What can hang from each mark:
k_174: k_781
k_25: k_781
k_781: k_25
k_790: k_58 k_835
k_835: k_790
k_977: k_58 k_671 k_835
k_389: k_858
k_58: k_863 k_977
k_863: k_671 k_781
k_671: k_174 k_607 k_858 k_863

In the rows, 128 means zero.
Known rows, with every way that one mark hangs from another:
{k_790 {k_58 {k_977 {k_671 k_858}}} k_835}: [171 203 213 151 107 137 132  72 179 140 124  52 137 105 120 166 142  96
 131 147 155 120 179 161 149  99  83 173 149  95 100 173 145 108 181 119
 139 123 192  87 159 183 115  86  89 166  85 151 116 179 135  65 174 151
 145  87 209 120 141 149 175 168 114  83  79]
{k_977 {k_671 {k_174 k_781}} {k_835 k_790}}: [140 167 191 135 143 122 129  65 159 123 126  95  97 130 143 116 153  84
 113 178 114 101 144 124 140 127 128 152 168 138  91 145 141 130 158 113
 169 105 172 129 123 144  98 100 134 111 101 111 109 146 161  75 155 140
 122  78 145 123 116 137 154 146 136  70  76]
{k_977 k_58 k_671 {k_835 k_790}}: [131 183 197 136 139 124 151  34 190 133 108 106 125 106 119 120 135 100
 137 170 116 104 187 157 145  94 116 176 163 120  91 150 141 122 176 140
 157 111 187  86 125 162 159  79  83 128  85 122 105 159 151  85 174 132
 140  78 199 110 137 109 171 168 129  60  72]
{k_977 {k_58 {k_863 k_671}} {k_835 k_790}}: [159 187 199 128 152 120 134  40 193 125 103 131 145 118 114 105 139 133
 131 172  82 113 178 145 120 109 124 166 151 113  69 147 132 147 164 121
 172 137 195  99 155 163 136  78 104 130  98 111 125 145 127 102 149 152
 138  95 170 122 163  80 184 131 130  60  88]
{k_977 k_58 {k_671 k_174 k_607 k_858} k_835}: [119 161 190 130 134 139 160  82 171 113 186  69  97 115 142 165 131 117
 123 141 142  94 116 170 122 115 141 161 171 152 131 158 142  82 169 103
 102 107 172 147 128  92 114 109 144  98 120 137  87 153 181  59 127 134
 136  70 168 114 133  94 152 130 154  50  41]
{k_977 {k_671 k_858 {k_863 k_781}}}: [144 154 210 143 119 126 118 114 157  95 172  67 133 113 165 149 135  93
 121 151 141 109 107 148 101  89 121 124 151 138 103 151 135 123 144 119
 140 116 165 133 121  76  99 117 139  86  82 118  89 143 129 101 101 147
 148  89 129 128 127 131 130 143 143  89 102]
{k_389 k_858}: [151 158 110 149 118 135 114 125 123 137 137 100 134 100 147 118 114 109
 100 152 143 130 102 150 153 121 134 135 149 125 100 153 151 144 150 143
 122 127 130 134 127 124 147 121 120 116 122 130 103 112 124 105 131 150
 139 114 113 150 111 121  96 138 129 127 128]
{k_835 {k_790 {k_58 {k_977 k_671}}}}: [151 206 175 148 116 120 117  39 174 135 108  84 152 129  94 132 162  87
 129 151 141 115 198 140 149  97 108 167 137  95  82 163 137 139 172 141
 163 110 182  79 134 201 137  72  78 171  83 134 139 166 131  80 188 155
 137  95 210 118 138 151 188 178 120  86  80]
{k_790 k_58 k_835}: [159 194 169 150 127 124 106  89 169 133 109  98 134 126 124 117 120 126
 117 160 117 125 180 158 152 113 100 153 136  95 108 161 145 124 181 123
 159 135 175  84 144 176 136 100 117 160 122 128 108 149 111  99 178 154
 137 118 167 130 123 130 154 146 122  91 114]
{k_58 k_977}: [159 185 119 125 115 122 115 111 142 118 127 107 128 111 132 137 144 116
 118 138 119 103 132 131 148 147 115 156 151 121 111 155 135 133 155 125
 146 127 146 129 132 132 128  98 121 154 106 131 127 143 114  99 138 139
 129 112 148 136 134 132 143 146 125 117  98]
{k_863 k_781}: [146 176 155 139 128 113 107 118 144 102 127 111 108 131 154 114 128 118
 114 150  94 110 123 127 109 117 125 139 143 138 101 137 136 146 149 120
 146 127 141 118 112 113 124 121 136 119  94 101  91 114  99 127 127 138
 117 110 111 139 124 126 119 152 130 108 113]
{k_25 k_781}: [145 178 152 123 131 118 105 128 121 122 135 108 110 110 150 111 137 120
  98 157 101 121 131 132 145 127 112 113 141 149 120 150 132 154 154 126
 173 134 161 140 111 130 107 115 149 123 138 114 109 122 108 112 118 140
 121 134 112 140 113 116 149 151 134 116 136]
{k_863 {k_671 {k_174 {k_781 k_25}} k_607 k_858}}: [168 138 158 152 145 127 114 142 121 105 173  92  65 139 192 129 164 118
  76 149  94 115  84 117  96 120 135 112 170 166 117 133 135 124 141  78
 153 122 168 208  99  60  57 146 195  67 141 128  99 120 127  53  70 150
  92 135  80 149 124 102 124  98 167  71 117]
{k_835 {k_790 {k_58 k_863}}}: [163 201 176 150 133 117 109  65 166 124 118 101 174 134  90 110 143 129
 122 157 114 119 170 143 141 119 120 138 128 101  77 165 148 160 168 127
 167 127 178 105 157 182 125  92 103 158 123 126 129 140 109 123 167 164
 148 120 169 128 138 122 194 134 121 101 117]
{k_58 {k_863 k_671 k_781} k_977}: [173 199 172 117 130 104  97  87 162 105 127 114 145 149 146 124 152 116
 119 144  80 112 121 103  83 124 117 146 140 128  61 132 123 169 130 110
 149 133 166 128 151 144 104  94 122 141  78 108 135 131  93 122 116 150
 129 116 138 141 158 124 159 138 125  99  95]
{k_835 {k_790 k_58}}: [160 183 160 164 121 123 110  72 166 123 105 108 145 131 121 106 135 120
 119 155 123 117 186 152 152 103 114 147 135 101  97 162 141 148 176 138
 170 123 163  98 133 172 142  97 116 148 120 126 110 139 116 100 178 159
 124 115 155 129 125 139 160 145 117  90 118]
{k_790 {k_58 k_977}}: [177 201 138 136 115 120 102  93 154 132 117  93 137 128 109 136 153 116
 126 143 120 110 170 143 148 128 105 168 133 101  99 167 147 138 165 128
 155 133 159 109 132 169 129  87 116 166  99 136 130 149 114  97 156 142
 124 116 169 128 130 133 156 164 116  96  98]
{k_671 {k_174 k_781} k_858 k_863}: [169 132 163 141 138 134 113 142 120  94 190  80 101 110 147 144 152 106
 109 153 125 102  90 143 122 147 136 133 154 144 116 161 147 127 150  95
 165 125 153 198 129  49  66 132 191  78 135 123 105 123 132  81  88 150
 122 110  78 138 103 104 101 106 152  91 127]
{k_835 {k_790 {k_58 {k_863 k_671 k_781}}}}: [177 203 200 160 138 100  88  54 190 104  96 118 158 164 121  93 143 122
 124 160  86 133 178 122  90  84 116 131 134 111  50 136 125 176 149 118
 172 129 188  99 147 181 113  94 116 134  85  99 122 130  98 125 155 166
 132 116 151 134 149 129 184 141 127  76 114]
{k_671 k_174 k_607 k_858}: [127 146 135 147 123 140 127 125 134  95 206  84 109 121 156 162 132 122
  93 124 146 104  71 156 121 132 152 133 163 149 133 149 126 102 157  93
 105 111 141 179 136  76 100 129 179 105 166 141  97 142 136  76 109 152
 118 111 112 140 125 110 127 104 153 102 105]
{k_977 k_58 k_835}: [146 178 160 119 144 126 138  88 162 125 107 117 109 102 127 123 127 135
 129 159  94 106 165 158 147 121 118 168 153 128 115 149 150 125 176 125
 149 133 167 109 125 126 148  95 113 126  96 118 105 131 142 107 149 121
 128  92 158 121 131  88 146 153 124  67  89]
{k_671 k_174 k_607 {k_863 k_781}}: [126 129 145 135 126 126  96 125 151  76 197  91 102 162 157 146 114 106
 108 135 106 100  79 142 101 142 163 125 148 142 111 135 124 124 142  86
 142 117 140 155  99  74 103 113 189  90 133 110  83 144 131  93 107 153
 143 119 110 138 109  77 113 101 165  80  85]
{k_835 {k_790 {k_58 {k_977 {k_671 k_174}}}}}: [153 201 162 150 109 121 112  35 172 125 129  68 134 151 101 145 146  85
 132 143 141 104 181 144 140 109 129 178 149 110  79 163 133 130 162 130
 152 112 181  98 149 194 118  75 103 161  99 131 133 165 146  70 181 169
 133  98 191 123 130 160 180 178 132  74  62]

Rows:
[162 181 174 103 144 117 121  68 173 115 138 119 122 142 123 124 133 145
 129 156  91 108 138 151 104 127 141 164 155 135  90 148 129 148 152  97
 146 134 187 135 160 127 111 103 133 116 108 108 125 131 154 109 123 149
 135 107 131 131 147  86 164 124 143  49  70] : {k_977 {k_58 {k_863 {k_671 k_174}}} k_835}
[173 199 160 142 113 125 104  86 171 133 107  90 127 123 107 135 125 117
 127 150 113 118 192 153 158 127  83 174 138  86 107 160 150 133 182 118
 160 138 180  84 155 191 134  81  99 179 101 134 122 161 114  87 187 143
 136 108 198 131 134 129 166 155 110  91  94] : {k_790 {k_58 k_977} k_835}
[178 186 225 125 145 116 133  84 180  93 131  94 124 115 140 128 131 139
 135 162  72 109 131 130  78  93 107 159 141 140  79 133 138 147 157 103
 140 135 185 129 149  98 100 101 119  95  64 105  98 119 125 115 111 125
 119  86 142 129 160  91 156 136 128  57  88] : {k_977 {k_58 {k_863 {k_671 k_858} k_781}} k_835}
[142 162 206 152 114 121  99  47 197 102 143  76 139 162 117 154 144  75
 137 146 121 106 171 142 127  99 122 143 145  93  78 152 126 123 160 113
 173 106 175  86 106 171 131  64 111 139  83 131 108 175 136  72 169 152
 157  98 223 120 138  98 175 141 140  61  51] : {k_835 {k_790 {k_58 {k_977 {k_671 k_607 {k_863 k_781}}}}}}
[155 208 189 135 115 125 112  69 192 146 108  71 142 133 113 145 141  98
 132 151 133 119 196 149 154 112  91 171 145  88  96 168 138 126 176 123
 156 120 191  69 148 207 131  78  86 183  81 137 124 180 129  79 189 148
 150  96 217 120 135 142 189 171 124  88  76] : {k_790 {k_58 {k_977 k_671}} k_835}
[128 166 167 120 122 144 150  91 163 107 195  55 108 122 145 195 141  91
 114 139 157  86  84 152 123 142 135 163 175 145 114 161 128  85 157  87
 107 105 163 148 136 105  99 101 141 130 127 148 114 170 171  48 130 135
 138  81 182 127 145 105 157 123 145  76  39] : {k_58 {k_977 {k_671 k_174 k_607 k_858} k_835}}
[174 200 196 155 130 114 101  58 177  99 104 100 151 151 104 102 138 121
 130 154  90 114 171 128 114 111 111 143 121 108  68 148 146 166 156 119
 174 126 178  97 143 179 115  90 106 145  87 104 106 129 100 134 167 155
 132 113 158 133 140 133 180 149 112  99 107] : {k_835 {k_790 {k_58 {k_863 k_781}}}}
[152 128 169 163 118 137 113 138 119  59 212  77  79 140 180 161 115 117
 100 134  97  98  62 149  98 135 152 117 153 160 117 138 140 115 143  74
 143 136 161 185  97  39  75 129 185  55 131 123  57 131 136  78  78 147
 121 137 104 145 114  78 106 110 164  76  96] : {k_671 k_174 k_607 k_858 {k_863 {k_781 k_25}}}
[175 207 198 137 133 116  89  74 186 143 107 105 162 145 109 106 134 138
 117 161 107 141 171 139 123 105 113 135 140  96  83 160 136 151 162 107
 162 139 195  90 174 183 112  92 119 162 111 123 131 152 104 115 158 171
 150 131 165 130 151 127 184 127 130  78 112] : {k_790 {k_58 {k_863 k_671}} k_835}
[153 200 180 101 150 124 136  88 168 128 125 117 134 108 104 123 129 145
 136 158  95  98 148 153 135 141 123 162 143 127 103 164 158 137 165 116
 156 131 180 109 148 134 130  85 107 135 103 112 110 134 132 127 141 128
 141 100 166 122 139  80 174 139 124  81  89] : {k_977 {k_58 k_863} k_835}
[180 206 170 126 125 111 114 107 132 100 125  94 119 140 133 126 141 126
 114 139  66 100 121 109 104 154 107 143 143 138  80 140 163 177 137 103
 158 144 181 135 125 141  89 103 119 138  79 109 106 130  88 125 121 131
 129 135 137 144 135 111 160 170 129 115  93] : {k_58 {k_863 {k_781 k_25}} k_977}
[126 132 195 126 131 149 139 105 162 113 181  75 136 102 155 169 129 103
 111 152 158 106  89 174 141 123 141 125 166 129 125 171 131  84 157  97
 135 115 162 134 114  82 117  93 140 103 132 142  89 172 161  57 113 141
 162  92 175 120 135  76 148  97 151  74  79] : {k_977 {k_671 k_607 k_858 k_863} k_835}
[167 199 189 139 135 129 117  44 178 123 106 109 164 123  89 109 128 131
 130 166 113 108 183 154 142 132 109 151 138  97  80 171 151 156 177 118
 172 136 180  87 154 183 123  77  91 157 111 123 112 156 126 117 175 146
 143 109 188 122 144  98 191 134 109  85  91] : {k_977 {k_835 {k_790 {k_58 k_863}}}}
[176 178 218 137 140 130 152  43 185 114 122 106 143 101 126 123 142 133
 133 177  97 120 164 155 114 101 107 167 148 121  79 156 142 142 171 117
 160 133 187 123 172 127 120  84 107 118 100 125 121 142 131  93 141 149
 127  78 167 118 166  86 179 116 122  53  97] : {k_977 {k_58 {k_863 {k_671 k_858}}} {k_835 k_790}}
[127 140 158 134 125 127  96 126 151  89 171 101 121 140 156 134 117 109
 108 141 104 102  97 140 112 129 146 111 147 133 108 141 130 121 149 101
 155 121 147 129  89  85 125 110 163 101 125 117  81 142 111 107 107 143
 151 114 137 135 123  74 121 103 159  92 104] : {k_671 k_607 {k_863 k_781}}
[154 187 191 120 146 127 144  44 171 118 108 114 142 108  96 105 131 133
 134 169  92 102 170 152 144 130 106 171 150 113  84 156 154 145 177 118
 167 130 185 106 157 158 143  73  93 145 106 114 106 150 128 115 163 136
 147  95 181 117 141  76 184 135 119  80  85] : {k_977 {k_58 k_863} {k_835 k_790}}
[169 205 209 141 134 110  95  84 180 114 113  88 139 150 114 111 119 129
 130 152  88 119 169 140 112 120 103 141 126 101  80 143 155 158 163 100
 158 134 187  79 158 185 108  94 109 156  89 105  97 145  98 132 162 155
 139 115 162 133 136 126 173 152 122  96  97] : {k_790 {k_58 {k_863 k_781}} k_835}
[ 93 170 144 123 126 129 114  96 149 121 187  85 125 150 150 148 138 104
  95 128 145 111  87 148 125 122 161 130 168 144 120 146 123 103 140 103
 113  95 156 149 118 116 114 118 163 126 147 129 107 156 149  79 127 160
 141 116 138 133 122 126 157 133 168  94  80] : {k_977 {k_671 k_174 k_607}}
[211 202 216 131 128 120 109  74 189  96 125  87 133 136 120 150 140 123
 138 162  91 107 152 128  79 104  83 163 130 119  61 158 132 157 155  96
 157 145 185 113 164 149  87  84 107 133  61 122 128 138 124  98 130 132
 129  91 179 132 175  99 179 135 108  65  71] : {k_790 {k_58 {k_863 {k_671 k_858} k_781} {k_977 k_835}}}
[153 215 180 131 108 118 111  34 177 122 141  73 158 161  81 144 162  98
 135 145 140 109 172 136 131 127 133 166 147 106  70 167 144 147 154 117
 154 110 193 104 176 200  98  66  99 172  94 129 145 167 147  92 177 174
 149 106 194 123 137 143 210 162 132  89  63] : {k_835 {k_790 {k_58 k_863 {k_977 {k_671 k_174}}}}}
[163 170 155 148 120 105  95 112 138  84 134 104  79 162 188 114 121 119
  96 150  72 115 115 114  78 102 145 128 151 158 101 124 124 158 127 105
 152 146 165 152  97  99  84 135 159  76  95  96  96 106 117 107  97 151
  95 138  77 156 128 134 111 154 155  74 102] : {k_863 {k_671 k_174} {k_781 k_25}}
[185 192 220 174 129 119 107  54 185  98 125  87 157 140 124 108 142 129
 119 165  96 129 161 132  78  73 106 136 126 114  60 145 134 164 158 117
 160 132 187 120 160 147  91 103 116 121  81 116 118 126 102 112 137 167
 131 102 146 136 159 137 176 130 120  77 117] : {k_835 {k_790 {k_58 {k_863 {k_671 k_858} k_781}}}}
[153 198 179 127 133 105  90 100 160 105 131 122 142 151 154 105 144 128
 111 148  83 119 114 111  83 113 126 115 141 136  75 127 121 163 130 108
 151 129 167 129 136 126 102 113 138 125  86  97 118 116 101 141 105 153
 133 119 109 144 151 135 150 137 141  93 118] : {k_58 {k_863 k_671 k_781}}
[156 225 193 133 120 117 118  28 184 136 119  86 173 143  82 129 164 106
 132 144 138 114 179 138 141 114 114 161 141  98  63 165 149 146 159 134
 164 109 195  87 157 215 122  67  71 191  86 135 141 172 132  97 185 166
 159 100 215 115 148 140 219 161 122  96  79] : {k_835 {k_790 {k_58 k_863 {k_977 k_671}}}}
[187 198 149 125 121 127 112  86 167 127 110  96 122 123 109 136 133 117
 130 156 112 103 180 152 148 131  90 178 139 100  97 172 149 135 173 122
 162 139 170  94 131 164 133  82 101 162  95 135 123 155 136  90 163 121
 131 103 194 127 143 113 163 159 109  78  67] : {k_790 {k_58 {k_977 k_835}}}
[164 200 200 135 147 101 112  92 148 102 107 117 111 146 158 105 135 148
 117 142  46 115 154 114  77 100 124 133 129 144  75 125 149 174 135 113
 165 143 196 131 117 125 100 111 125 100  63  91 108 109  98 133 102 142
 117 139 119 138 139 106 168 164 151  63 102] : {k_977 {k_58 {k_863 k_671 {k_781 k_25}}}}
[150 197 177 110 140 110 110  82 166 129 125 125 153 126 123 111 150 143
 119 146  95 128 143 138 110 105 131 141 143 127  94 148 130 152 151 125
 149 129 181 134 153 133 130  99 126 133 100 117 135 128 116 126 120 155
 136 120 137 129 147 105 175 139 151  75 109] : {k_977 {k_58 {k_863 k_671}}}
[161 204 179 134 138 110 113 117 134  92 124  99 119 136 151 109 133 133
 104 142  72 107 113 116  99 138 119 123 138 148  88 139 159 168 137 105
 164 143 176 141 113 126  95 123 131 119  91 100  88 113  92 140 113 143
 122 141 108 146 125 109 153 155 141 117 114] : {k_58 {k_863 {k_781 k_25}}}
